What can hang from each mark:
P: F N R
A: K P
K: F N
F: K P
R: K P
N: K

Known rows, with every way that one mark hangs from another:
[K F N]: [-0.27,-0.48,-0.23,-0.56,-0.73,0.36,0.07,-0.05,-0.93,-0.03,0.25,0.70,-0.28,0.92,-0.32,0.10,0.70,-0.28]
[N [K [F P]]]: [-0.24,-0.61,-0.69,-1.02,0.01,-0.61,-0.32,0.22,0.51,0.14,-0.47,0.65,-0.71,0.22,-0.49,0.59,1.23,-0.09]
[P F [N K] R]: [-0.89,-1.87,4.05,-0.94,0.56,1.29,0.26,-0.66,0.48,-1.42,-0.14,1.01,0.50,-0.47,-0.46,-0.19,1.08,-0.05]
[A [K N] [P F R]]: [-0.23,-2.53,5.33,-2.65,-0.25,1.37,-0.70,1.63,0.32,-1.20,-0.49,1.26,-0.36,-0.56,-0.73,0.09,1.12,-0.98]
[P F]: [-0.12,-1.02,0.80,-0.41,0.01,0.20,0.50,0.14,1.07,-0.37,-0.09,-0.04,-0.07,0.44,0.54,-0.36,-0.22,0.22]
[R K [P F N]]: [-0.59,-1.07,-0.90,-1.32,0.41,0.75,-0.31,-1.29,0.12,-0.93,-0.19,-0.43,-0.52,-0.49,-0.14,1.15,-0.72,1.55]
[N [K F]]: [-0.30,-0.32,-1.43,-0.02,0.11,-0.12,0.25,-0.15,0.37,-0.14,-0.24,1.10,0.15,0.18,-0.29,0.58,0.72,-0.24]
[R K [P F]]: [-0.31,-0.85,-2.52,-1.19,0.58,0.22,-0.13,-0.88,0.90,-0.72,-0.38,-0.40,-0.55,-0.17,0.47,1.59,-1.59,1.91]
[A [K F N]]: [-0.06,-0.90,0.20,-0.90,-0.74,0.52,-0.47,0.64,-0.75,-0.32,-0.13,1.13,-0.29,0.41,-0.50,0.05,1.42,-1.27]
[A K]: [0.21,-0.43,0.21,-0.32,-0.02,0.14,-0.59,0.65,0.15,-0.23,-0.39,0.34,-0.03,-0.48,-0.13,-0.06,0.82,-0.98]
[P N [R [K F]]]: [-0.52,-0.90,0.32,-0.75,0.24,0.73,-0.04,-1.37,-0.33,-1.12,0.16,0.68,0.01,-0.32,-0.77,0.20,0.58,0.78]
[A [K F N] P]: [0.06,-1.05,1.60,-1.77,-0.87,0.38,-0.92,1.65,-0.48,-0.16,-0.42,1.32,-0.61,-0.21,-1.23,0.45,1.72,-1.56]
[F [K N]]: [0.23,-1.07,-0.30,-1.17,-0.25,0.65,-0.87,-0.22,-1.61,-0.05,0.10,-0.41,-0.62,0.56,-0.82,0.09,1.48,-0.12]
[A [P N [R K]]]: [-0.36,-0.96,2.89,-1.57,0.50,1.02,-0.86,-0.25,-0.50,-0.99,-0.21,0.31,-0.30,-1.60,-1.50,0.57,0.69,0.42]
[K [F [P R]] N]: [-0.38,-1.19,2.59,-2.09,-0.54,0.32,-0.39,0.11,-0.58,-0.46,0.13,0.80,-0.75,0.81,-0.65,0.18,0.98,0.30]
[A K [P F]]: [0.26,-1.57,2.44,-1.65,-0.13,0.19,-0.53,1.82,1.50,-0.47,-0.76,0.57,-0.39,-0.72,-0.33,-0.06,0.77,-1.02]
[R [P N]]: [-0.44,0.00,0.99,-0.69,-0.13,0.34,-0.59,-0.84,-0.75,-0.33,0.07,-0.08,-0.12,-0.42,-0.61,0.83,-0.17,0.70]
[R [K N] [P F]]: [-0.58,-1.12,-1.79,-1.82,0.25,1.02,-0.42,-0.87,-0.42,-0.78,-0.17,-0.26,-0.83,0.14,0.18,1.74,-1.10,1.50]

Rows:
[-0.78,-1.02,2.43,-0.44,0.15,0.78,0.14,-0.86,-0.20,-1.05,0.03,1.57,0.48,-0.26,-1.01,0.16,1.51,-0.19]
[P [N [K F]] R]
[0.02,-1.66,0.71,-1.54,0.01,0.38,-0.64,-0.95,-0.01,-0.74,-0.08,-0.64,-0.57,0.30,-0.60,0.42,0.66,1.22]
[R [P [F K] N]]
[-0.21,-0.66,1.44,-1.07,-0.57,-0.40,-0.39,-0.15,-0.30,0.08,0.01,0.05,-0.75,0.32,-0.84,-0.49,1.63,-0.01]
[K [F [P N]]]
[-0.52,-1.06,1.62,-1.11,-0.12,0.53,-0.04,-0.72,0.22,-0.69,-0.02,-0.12,-0.17,0.01,-0.10,0.49,-0.39,0.91]
[R [P F N]]
[0.09,-2.64,4.10,-2.89,-0.07,1.10,-0.74,0.73,-0.09,-1.03,-0.13,0.31,-0.67,0.26,-1.14,0.10,1.29,0.19]
[A [P [F [K N]] R]]
[-0.09,-1.54,4.65,-1.60,-0.43,0.59,-0.78,0.96,0.28,-1.04,-0.34,1.63,-0.02,-0.95,-1.63,-0.13,1.95,-1.15]
[A [K F] [P N R]]
[-0.29,-0.79,-2.06,-1.93,-0.21,0.13,-0.74,-0.34,-0.98,0.02,-0.15,-0.07,-1.48,0.38,-0.55,0.75,0.81,0.50]
[R [K [F P] N]]
[-0.48,-1.94,2.71,-2.55,0.31,1.46,-0.38,0.35,0.07,-1.23,-0.28,0.54,-0.67,-0.54,-0.67,0.80,0.00,0.60]
[A [P F [R [K N]]]]
[0.41,-1.49,1.74,-1.97,0.33,-0.18,-1.06,-0.12,0.02,-0.43,-0.19,-0.49,-0.84,0.17,-0.81,0.00,1.26,0.88]
[F K [P R]]
[-0.45,-1.96,6.00,-1.67,-0.04,0.95,-0.07,0.54,0.70,-1.17,-0.13,0.63,0.05,-0.69,-0.90,-0.44,0.77,0.03]
[A [P F N R]]
[-0.40,-1.14,1.88,-1.72,0.13,0.62,-0.48,-0.29,-0.06,-1.01,-0.14,0.90,-0.32,-0.99,-1.53,0.55,0.81,0.48]
[A [P N [R [K F]]]]
[-0.85,-1.14,1.16,-1.11,0.36,0.80,-0.21,-0.82,0.30,-0.86,-0.33,0.43,0.04,-0.42,-0.36,1.11,0.18,0.56]
[R [P F [N K]]]
[0.17,-1.99,0.47,-1.48,-0.20,0.80,-0.35,-0.16,-0.61,-0.44,0.04,-0.42,-0.67,0.98,-0.27,-0.28,1.27,0.12]
[P [F [K N]]]
[0.27,-1.29,0.27,-2.36,-0.25,0.12,-1.46,0.13,-1.55,0.24,-0.11,-0.87,-1.41,0.61,-1.01,0.10,1.89,0.17]
[F [K N] P]
[-0.39,-0.95,4.29,-1.62,0.02,0.40,-0.72,-0.35,-0.55,-0.61,0.04,-0.01,-0.42,-0.47,-0.90,-0.43,1.21,0.27]
[F [P N R]]
[0.25,-1.19,1.24,-1.70,-0.06,-0.14,-1.41,-0.31,-0.96,0.05,-0.12,-1.04,-1.13,-0.04,-1.28,-0.53,2.33,0.16]
[F K [P N]]
